Each row was made from one walk, in order. Every step used is in the known rows, and no mark comes twice. Write each row's walk.
Known rows
dapaz/bevun/fevi/lumem: [-1.29 -3.30  1.36  5.56 -1.01  1.88 -1.67 -0.45 -1.50 -4.47 -1.23  0.12
 -0.65 -0.37  0.90  2.60 -3.29  1.39  0.80  0.58]
dusafi/bevun/fevi/lumem: [-1.06 -4.46 -0.74  4.99 -2.40  1.50 -1.14  0.93 -1.83 -3.48 -0.97 -0.31
 -0.31 -0.43  0.75  2.47 -3.69  2.36 -0.18  1.33]
fevi/lumem/dizud/lesit: [ 1.77  1.20 -0.20  3.14 -1.13 -4.94 -0.04  0.20  1.69  0.80  0.42  0.02
 -0.47 -2.10 -1.03  1.59 -4.65  1.45  3.63  2.98]
dizud/bevun/fevi/lumem/dusafi/lesit: [-0.39 -1.07 -1.12  2.83  0.29 -0.26 -0.26  0.85 -0.58 -0.08 -3.22  0.26
  0.34  1.37  0.81  2.93 -2.21  3.36 -0.06  2.43]
lesit/dusafi/bevun/dapaz: [-3.95 -2.81  0.44  1.26 -0.93  2.29  0.16 -1.51 -1.57 -2.80 -2.64 -1.51
  0.06  3.50 -0.38  0.20 -0.21 -2.42 -0.13  1.84]
bevun/fevi/lumem/dizud/lesit: [ 0.76 -0.19  1.16  4.53 -1.57 -3.37  1.12 -0.03  0.53 -0.88 -0.16  1.29
 -1.07 -2.64  0.59  2.22 -4.76  1.27  4.48  1.89]
lumem/dizud: [ 0.98  1.85  1.12 -1.02  0.46 -3.21  1.93  0.42  0.53  0.07  1.00 -0.86
 -0.14  0.40 -0.71  2.79 -0.26  0.61  1.14  1.23]
lesit/dusafi/bevun/fevi/lumem: [-2.49 -4.82 -1.24  5.13 -1.08  1.77 -2.28  0.10 -1.06 -4.01 -1.03 -0.14
 -0.80  1.17  0.32  1.84 -2.84  0.03 -1.17  2.63]
lesit/dusafi: [-2.03 -0.44 -0.62  0.30  1.87  0.43 -1.63 -0.99  1.10 -0.84 -0.16  0.26
 -0.85  2.10 -0.71 -0.75  1.08 -3.15 -1.14  1.74]
dizud/lumem/dusafi: [-2.31  1.47  0.37 -0.75  1.40 -3.96 -1.58  0.84  0.65  0.87 -3.33  0.95
  0.36  2.33 -0.82  3.00  0.88  2.53  1.87  0.75]
dusafi/bevun/dapaz: [-2.10 -2.38  0.87  0.95 -2.48  1.83  1.54 -0.78 -2.53 -2.24 -2.57 -1.59
  0.64  1.66  0.33  0.76 -1.08 -0.03  0.90  0.39]
dapaz/lesit/dusafi/bevun: [-3.31 -1.77 -2.91  3.48 -0.04  1.41 -3.79 -2.16  0.05 -3.23 -2.35 -1.88
 -2.58  4.95 -1.72  0.68 -0.46 -2.70 -2.93  1.98]
dapaz/bevun/fevi/lumem/dizud/lesit/dusafi: [-2.30 -0.52  0.50  4.98  0.19 -1.63 -1.90 -2.01  0.19 -3.46 -1.79  0.62
 -1.70  0.99 -0.67  1.39 -4.03 -2.80  3.14  2.99]
dusafi/lesit: [ 1.25 -0.53 -2.51 -0.84  0.52  1.87  0.23 -1.35  0.13  1.23 -0.93 -0.98
 -0.44 -0.66 -0.77 -0.90 -1.98  0.57 -1.67  1.01]
lesit/dusafi/bevun: [-2.33 -1.57 -3.13  0.40 -0.08  1.19 -2.54 -0.63 -1.33 -1.73 -1.89 -1.40
 -0.09  3.45 -1.72 -0.58 -0.52 -2.72 -2.08  2.36]
bevun/dapaz: [-1.69 -1.32  2.98  0.93 -0.94  1.09  2.37 -0.93 -0.62 -1.26 -0.84 -0.27
  0.15  0.54  1.02  0.70  0.24  0.08  1.96 -0.22]
fevi/bevun: [ 1.13 -0.95 -1.08  1.11 -1.49  0.08  0.81  1.62 -0.87 -0.64 -0.47 -1.17
  0.03  0.20 -0.49 -0.37 -0.74  0.49 -2.29  1.96]
dizud/bevun/dapaz: [-2.66 -0.68  1.72  1.33 -2.45 -0.21  1.58 -0.29 -3.55 -0.52 -2.55  0.08
 -0.01  1.69  0.33  0.99  1.56 -0.32  1.15 -0.48]
dapaz/bevun/fevi: [-2.38 -1.75  1.81  2.40 -0.68  3.22 -0.11 -1.46 -2.98 -4.46 -2.82  0.71
 -0.68  0.64  1.22  0.95 -0.89 -0.93  1.39 -1.85]
bevun/fevi/lumem/dizud/lesit/dusafi: [-1.51 -0.75  0.49  4.42  0.35 -2.45 -0.47 -0.96  1.42 -1.67 -0.34  1.47
 -1.92 -0.03 -0.07  1.24 -3.21 -2.00  2.87  3.30]

Write each row's walk
[ 0.05  0.16  1.13  5.03 -1.76 -2.49 -0.25 -1.01 -0.78 -2.59 -1.67  0.48
 -0.94 -1.52 -0.12  2.37 -5.51  0.57  4.72  1.64] | dapaz/bevun/fevi/lumem/dizud/lesit
[-1.91 -1.16  2.84  3.97  0.91 -0.48 -1.16  0.67  0.63 -3.94 -2.58  0.46
  0.93  2.30  1.64  4.15 -2.30  2.58  2.81  1.45] | dapaz/bevun/fevi/lumem/dusafi
[ 0.33  0.93 -0.74  2.13 -1.85 -5.23 -0.67  1.72 -1.90  0.65  0.15 -0.90
 -0.49  0.96 -1.66  4.31 -0.75  2.14 -0.24  2.77] | fevi/lumem/dizud/bevun
[ 0.28 -1.70  0.07  2.39  1.49  0.77  0.57  0.24  1.80 -0.73 -2.04  0.05
  0.46  0.31  1.34  2.81 -3.24  3.63  0.56  2.44] | bevun/fevi/lumem/dusafi/lesit
[-2.36 -1.39  0.92  1.09 -0.52  1.17  1.05  0.97 -1.80 -3.18 -3.74  0.35
  1.04  2.55  1.97  2.53 -0.62  1.06  1.86 -0.27] | lumem/dusafi/bevun/fevi
[-2.47 -1.17 -0.83  2.31 -1.29  0.02  0.52 -1.11 -2.06 -3.03 -2.84  0.65
 -1.24  1.42 -0.01  0.77 -2.40 -2.87  2.35  1.59] | lumem/dizud/lesit/dusafi/bevun/fevi
[ 0.12 -2.09  0.55  3.43 -1.64 -1.98  0.97  1.12 -1.04 -3.05  0.13 -1.14
 -0.24 -0.12 -0.12  5.04 -3.45  2.69  0.93  2.41] | dusafi/bevun/fevi/lumem/dizud
[-3.09 -2.31  0.92  4.66 -2.14  2.09 -0.06 -2.50 -0.86 -4.06 -3.01 -2.10
 -2.40  3.17  0.03  2.38 -1.06  0.13 -0.24  0.04] | dusafi/bevun/dapaz/lesit
[-4.57  0.32  1.85  4.01  0.18 -1.84 -0.18 -2.46 -0.21 -2.85 -2.03 -0.96
 -3.66  5.60 -1.02  3.62  2.05 -2.78 -0.40  2.09] | lumem/dizud/bevun/dapaz/lesit/dusafi
[ 1.62  0.13  0.88  2.01 -0.05 -4.33  0.32  1.26  1.71 -0.30  2.19 -1.24
 -0.25 -0.46 -0.99  4.30 -2.45  2.80  0.78  3.26] | fevi/lumem/dizud
[-1.28 -2.93  0.21  5.24 -2.27 -0.42 -1.00  1.36 -2.78 -1.91 -1.02  1.32
 -0.90 -0.49  0.85  2.48 -1.17  1.94 -0.14  0.72] | dizud/bevun/fevi/lumem
[-3.05 -2.31  1.93  6.26 -1.13 -0.16 -1.12 -1.06  1.71 -4.29 -3.12 -2.34
 -1.11  4.36  0.42  4.91 -2.41  2.89  0.99  2.22] | fevi/lumem/dusafi/bevun/dapaz/lesit
[-0.76 -2.15  2.14  1.83 -2.15  1.21  3.32  0.55 -1.39 -1.76 -1.41 -1.35
  0.14  0.63  0.47  0.23 -0.32  0.66 -0.32  1.43] | fevi/bevun/dapaz
[-1.10 -1.21  2.91  3.51  0.94 -1.24  0.28  1.85  1.78 -2.39 -1.14  0.97
  0.94  1.10  2.34  4.16 -1.52  3.29  2.48  1.69] | bevun/fevi/lumem/dusafi
[-1.91 -0.71  1.70  3.85 -0.24 -2.35 -0.36  2.46 -0.58 -1.59 -2.37  1.51
  0.73  2.22  1.69  4.43 -0.37  3.20  1.98  1.45] | dizud/bevun/fevi/lumem/dusafi
[-0.83 -0.61 -3.23  3.21 -1.01 -2.95 -2.77 -0.52  0.24 -1.06 -1.43 -1.30
 -0.48  1.67 -2.44  0.92 -4.48 -1.62  0.81  4.85] | fevi/lumem/dizud/lesit/dusafi/bevun
[-4.39 -3.44 -0.90  4.74 -0.45  3.32 -1.69 -2.06 -1.50 -5.25 -3.13 -0.17
 -3.13  3.66  0.43  1.42 -0.41 -2.54 -1.49  0.26] | dapaz/lesit/dusafi/bevun/fevi
[-2.42 -2.07  0.25  3.97 -1.92 -1.86  0.06 -1.18 -0.25 -2.21 -2.05 -1.55
 -0.32  1.64 -1.24  1.79 -3.95 -1.03  2.57  4.45] | fevi/lumem/dizud/lesit/dusafi/bevun/dapaz
